Each row comes from the steps of one path. Every step used is in the known rows, and no mark comes twice. Write the path behind each row, first mark first.
Known rows:
bigode-buduz: [ 2.52 -0.74  2.14  0.37 -2.04  1.95  2.29  0.66 -2.39  2.17  0.68 -0.13
  0.18 -1.00  0.90  4.00  2.16 -0.73 -0.83  0.88 -1.58  3.07  3.78]
kimes-domoz-zunikol-gekob: [ 0.74 -1.43  0.74  0.14 -2.29  0.96  1.40  0.32 -2.60  1.55 -0.98 -0.95
 -1.51 -1.05  0.82  2.50  1.72  2.18 -0.06  0.61 -0.38  3.82  0.42]
zunikol-bigode-kimes-domoz: [-0.60 -1.25  1.43 -0.35 -2.86  1.16 -0.11 -0.04 -3.19  2.45 -1.03 -0.53
 -0.49 -1.39 -0.29  0.60  2.08  0.44  0.15  1.48  0.39  3.42  0.50]
mufodo-gekob-buduz: [ 1.03  2.09  1.68  0.31 -1.60  1.05 -0.90  0.04 -0.19  1.43  2.81 -0.49
  0.13 -1.20  1.63 -1.80  3.30 -1.76 -1.48 -0.27 -2.93  0.52  2.04]
domoz-zunikol: [ 2.46  0.43  1.01  0.92 -1.45  1.07  0.16  0.36 -1.68  1.35  1.78 -0.48
  0.21 -0.74  0.88  2.39  2.29  0.39 -0.61  0.17 -2.33  2.45  1.41]
zunikol-buduz: [ 0.32  0.36  0.50 -0.14 -2.51  1.03  2.04  0.69 -1.30  2.56  0.77 -0.67
 -0.03 -2.30  1.17  0.80  2.70  0.39 -0.64  1.26 -0.08  1.06  1.92]
zunikol-bigode-gekob-buduz: [ 1.05  2.70  1.09  0.60 -2.57  0.20 -1.62 -0.44 -0.81  2.12  1.24 -1.57
  1.90 -0.83  1.01 -0.74  2.25  0.37 -0.49  0.40  0.87  1.87  2.36]
kimes-domoz: [ 0.52 -0.21  1.28  0.77 -1.68  1.28  1.02  0.42 -2.53  2.02 -0.99  0.30
 -0.73 -1.21  0.38  2.61  1.95  0.90 -0.10  1.21  0.20  2.63  1.26]
bigode-kimes-domoz-zunikol: [ 0.81 -2.50  1.51 -0.10 -2.32  1.31  1.59  0.67 -2.32  1.59 -0.62  0.58
 -2.76  0.37 -0.22  1.94  2.41  0.31 -0.40  0.37 -1.58  4.56  0.98]
gekob-buduz-domoz-zunikol-bigode: [ 2.09  0.93  0.26  1.22 -2.27  0.76 -3.83 -0.33 -0.60  1.01  0.78 -2.61
  1.64 -1.00  1.45 -2.55  3.90 -0.48 -0.29 -0.33 -4.02  1.09  0.78]
mufodo-buduz-domoz: [-0.26 -0.45  1.30 -0.35 -1.73  1.68  0.76 -0.38 -2.69  1.77  1.05 -1.64
 -1.16 -1.39  1.31 -0.67  3.04 -1.60 -0.96  1.37 -3.15  0.00  2.99]
gekob-buduz-domoz-zunikol-bigode-kimes: [ 1.41 -0.51  0.61  0.32 -2.69  0.99 -2.90 -0.14 -0.76  1.15  0.42 -2.10
  0.03 -0.19  0.90 -3.32  4.21 -1.03 -0.51 -0.52 -4.26  2.08  0.84]
bigode-kimes-domoz: [-0.44 -2.08  1.67 -0.31 -2.30  1.51  2.17  0.58 -2.72  2.24 -1.30  0.98
 -2.78 -0.21 -0.40  1.56  2.38  0.22 -0.52  0.88 -0.10  3.82  1.28]
zunikol-domoz: [ 0.08  0.18  0.57  0.18 -1.66  1.12  2.01 -0.19 -3.08  2.57  0.29 -1.15
  0.81 -1.17  1.63  0.65  2.00  2.84 -0.07  0.85 -0.13  1.92  1.59]
mufodo-domoz-zunikol-gekob-buduz: [ 0.82  0.20  1.34 -0.62 -1.80  1.11 -0.91  0.00 -0.20  1.03  2.64 -1.72
  0.07 -0.83  1.97 -2.55  2.65  0.33 -1.10 -1.07 -5.13  2.03  1.43]
bigode-mufodo-gekob-buduz-domoz: [ 0.20  2.10  1.70 -0.49 -1.90  2.37 -0.55 -0.38 -0.62  1.09  1.31 -2.03
 -1.30  0.73  0.57 -2.54  4.12 -0.54 -1.48 -0.56 -2.91  2.37  3.67]
zunikol-bigode: [ 0.67  1.47  1.04  0.56 -2.08  1.00 -1.20 -0.30 -2.72  2.32  0.98 -1.40
  2.22 -2.49  0.67  1.08  1.97  0.49 -0.06  1.36 -0.17  1.40  0.90]
buduz-domoz-zunikol-bigode-gekob: [ 0.40  1.45  0.56 -0.07 -2.45  0.91 -1.82 -0.59 -0.87  0.80  1.10 -3.16
  2.13 -0.11  0.95 -1.19  2.76  0.05  0.15 -0.03 -3.52  2.76  2.58]
buduz-domoz-zunikol: [ 1.12  0.17  0.60  0.50 -1.58  1.56 -0.77  0.08 -1.30  0.79  0.81 -1.83
  0.45 -0.46  1.01 -0.31  3.33 -0.38 -0.31 -0.14 -4.64  2.02  1.96]
gekob-buduz-domoz-zunikol: [ 2.29  0.61  0.41  1.25 -1.72  1.08 -2.17  0.14 -0.16  0.84  0.76 -1.63
  0.02 -0.23  1.45 -1.91  4.10 -0.61 -0.81 -0.75 -4.37  1.23  1.51]
zunikol-bigode-buduz: [ 2.17  0.03  1.86  0.19 -2.70  1.51  0.00  0.01 -2.92  2.39  0.82 -1.47
  2.14 -2.11  0.89  2.80  1.86 -0.29 -0.11  1.38 -1.11  2.71  2.60]

Which path is each row?
[ 1.88 -0.13  0.30  0.24 -2.48  0.78  1.18  0.73 -0.86  1.73  1.74 -1.05
  0.03 -1.44  1.33  1.42  2.68  0.52 -0.49  0.53 -1.97  1.97  1.54] -> domoz-zunikol-buduz
[ 1.58 -0.22  0.90  0.85 -2.32  0.72 -1.43 -0.01 -2.44  1.47 -0.14 -1.23
  0.84 -1.48  0.53  2.29  1.74  1.18  0.59  1.13 -1.06  3.17  0.12] -> kimes-domoz-zunikol-bigode
[ 1.06  0.96  0.64  1.06 -1.65  1.30 -1.56  0.07 -0.55  1.48  0.02 -1.26
  0.08 -0.77  1.29 -2.34  4.08 -0.84 -0.93 -0.21 -2.77  0.59  1.84] -> gekob-buduz-domoz
[-0.32 -0.09  0.42  0.07 -2.33  1.27 -0.01 -0.13 -1.42  1.85 -0.81 -2.17
 -0.80 -1.42  1.55 -2.62  3.53  0.90 -1.02 -0.19 -1.25  1.19  1.27] -> zunikol-gekob-buduz-domoz
[ 0.15  0.48  1.88 -1.48 -1.86  2.32  1.14 -0.23 -1.76  1.30  1.69 -2.14
 -1.32  0.50  0.46 -0.03  2.23  2.18 -1.09 -0.53 -3.03  4.42  3.07] -> bigode-mufodo-domoz-zunikol-gekob
[ 1.05 -0.15  1.42 -0.64 -1.94  2.34  0.99 -0.52 -2.86  1.30  0.88 -2.38
 -2.73  0.89  0.33  0.78  3.15  0.31 -1.14  0.81 -2.59  2.79  3.79] -> bigode-mufodo-buduz-domoz-zunikol
[ 0.13  2.54  0.71  0.26 -2.65  0.47 -2.33 -0.70 -0.50  1.65  0.65 -2.54
  2.09 -0.52  1.09 -2.69  3.02 -0.10 -0.30  0.13 -0.94  1.69  2.76] -> zunikol-bigode-gekob-buduz-domoz
[ 1.45  1.71  0.73  0.54 -2.07  0.65 -1.02 -0.09  0.66  0.79  1.11 -1.58
  0.06  1.27  1.31 -1.79  3.43 -0.44 -0.90 -1.11 -2.85  2.54  3.56] -> bigode-gekob-buduz-domoz-zunikol
[ 2.44  2.15  1.37  0.12 -2.38  1.25 -2.56 -0.55 -1.01  1.08  2.62 -2.56
  0.56 -0.10  0.74 -0.50  2.95  0.45 -0.75 -0.17 -2.44  2.96  1.81] -> domoz-zunikol-bigode-mufodo-gekob-buduz
[-0.09 -0.01  1.48 -1.12 -1.68  1.44  0.30 -0.01 -1.07  1.11  2.70 -1.73
  0.36 -1.11  1.59 -1.22  2.00  0.64 -0.80 -0.55 -5.10  2.54  1.81] -> mufodo-domoz-zunikol-gekob
[ 2.13  1.28  0.56  0.75 -2.37  1.48 -3.20 -0.49 -0.95  1.02  0.27 -3.03
  0.39  0.20  0.68 -2.02  4.02  0.55 -0.49 -0.38 -2.80  2.48  1.85] -> gekob-buduz-domoz-zunikol-bigode-mufodo
[ 0.21  0.52  1.03 -0.72 -2.61  0.90 -0.75 -0.89 -1.75  1.15  2.15 -3.15
  0.18 -0.28  1.48 -1.26  2.53 -1.15 -0.40  0.94 -3.53  1.49  3.45] -> mufodo-buduz-domoz-zunikol-bigode-gekob
[ 0.91 -0.72  1.03 -0.15 -1.81  1.47  0.09 -0.31 -2.33  1.10  1.66 -2.00
 -1.29 -0.76  1.52 -0.39  3.07 -1.53 -0.84  0.91 -4.64  0.69  2.59] -> mufodo-buduz-domoz-zunikol
[-0.25  0.84  1.32 -0.83 -2.56  2.13 -0.57 -1.06 -3.62  2.10  0.47 -3.20
 -0.34 -0.94  0.22 -0.32  2.75  0.40 -0.46  1.76 -0.72  1.87  3.00] -> zunikol-bigode-mufodo-buduz-domoz
[ 1.87  0.08  2.17 -0.73 -2.25  1.69 -1.68  0.01 -1.21  1.11  3.39 -2.08
  2.53 -1.17  1.52  0.10  1.95 -1.14 -0.15  0.04 -6.59  3.06  2.81] -> mufodo-domoz-zunikol-bigode-buduz
[ 2.17 -0.27  0.59  0.62 -2.14  0.68  0.07  0.18 -1.25  1.56  0.88 -1.45
 -0.84 -0.99  1.53  0.29  2.69  1.44 -1.06 -0.47 -1.25  2.32  0.49] -> domoz-zunikol-gekob-buduz
[ 1.14  2.30  1.52 -0.39 -2.11  0.52 -3.02 -0.46  0.56  0.87  3.78 -2.08
  2.39 -0.06  1.63 -2.87  2.33 -0.58 -0.50 -0.83 -5.16  2.31  2.61] -> mufodo-domoz-zunikol-bigode-gekob-buduz
[ 1.74 -2.04  1.33 -0.60 -2.75  2.14  1.76  0.23 -2.08  1.18  0.00 -2.54
 -0.25 -0.47  1.49  1.49  2.88 -0.11 -0.50 -0.07 -4.31  3.85  3.38] -> bigode-buduz-domoz-zunikol-gekob
[ 1.63 -1.24  0.67  0.70 -2.39  0.66  0.26  0.31 -1.76  1.48 -0.97 -0.94
 -1.77 -0.78  1.19  1.20  2.38  1.92 -0.40  0.07 -0.39  3.27  0.14] -> kimes-domoz-zunikol-gekob-buduz
[ 0.12 -0.69  0.37 -0.31 -2.14  1.49  0.32 -0.13 -1.82  1.01  0.02 -2.75
 -0.17 -0.88  1.31 -0.88  3.13  1.00 -0.43 -0.17 -3.64  2.50  1.40] -> buduz-domoz-zunikol-gekob
[ 1.71  1.06  1.42  0.24 -2.64  1.22 -2.29 -0.38 -1.32  0.99  0.73 -2.00
 -0.50  0.00  0.46  0.11  2.67  0.70 -0.23  0.26 -1.67  3.73  1.22] -> kimes-domoz-zunikol-bigode-mufodo-gekob-buduz
[ 2.00  0.87  0.83  0.92 -2.72  0.06 -1.99 -0.17 -0.80  1.30  0.08 -1.27
  0.55 -0.02  0.84  0.80  2.02  0.96  0.19  0.29 -0.32  3.53  1.23] -> kimes-domoz-zunikol-bigode-gekob-buduz
[ 0.68 -3.07  1.13 -0.32 -2.90  0.96  1.37  0.53 -1.82  1.77 -1.27 -0.11
 -3.68  0.28  0.45  0.08  2.83  1.07 -0.78 -0.18 -0.68  4.41  0.23] -> bigode-kimes-domoz-zunikol-gekob-buduz
[ 1.89 -0.63  1.04  0.99 -1.77  1.09  0.31  0.48 -1.99  1.31 -0.27 -0.12
 -0.76 -0.57  0.58  3.09  1.98  0.99  0.00  0.65 -1.43  3.30  0.86] -> kimes-domoz-zunikol
[ 0.94  0.76  1.75 -0.41 -1.18  1.53 -0.89  0.17 -0.54  0.84  3.41 -0.89
  1.03 -0.68  1.33 -0.69  2.27 -0.54 -0.65 -0.46 -6.24  2.10  2.28] -> mufodo-domoz-zunikol
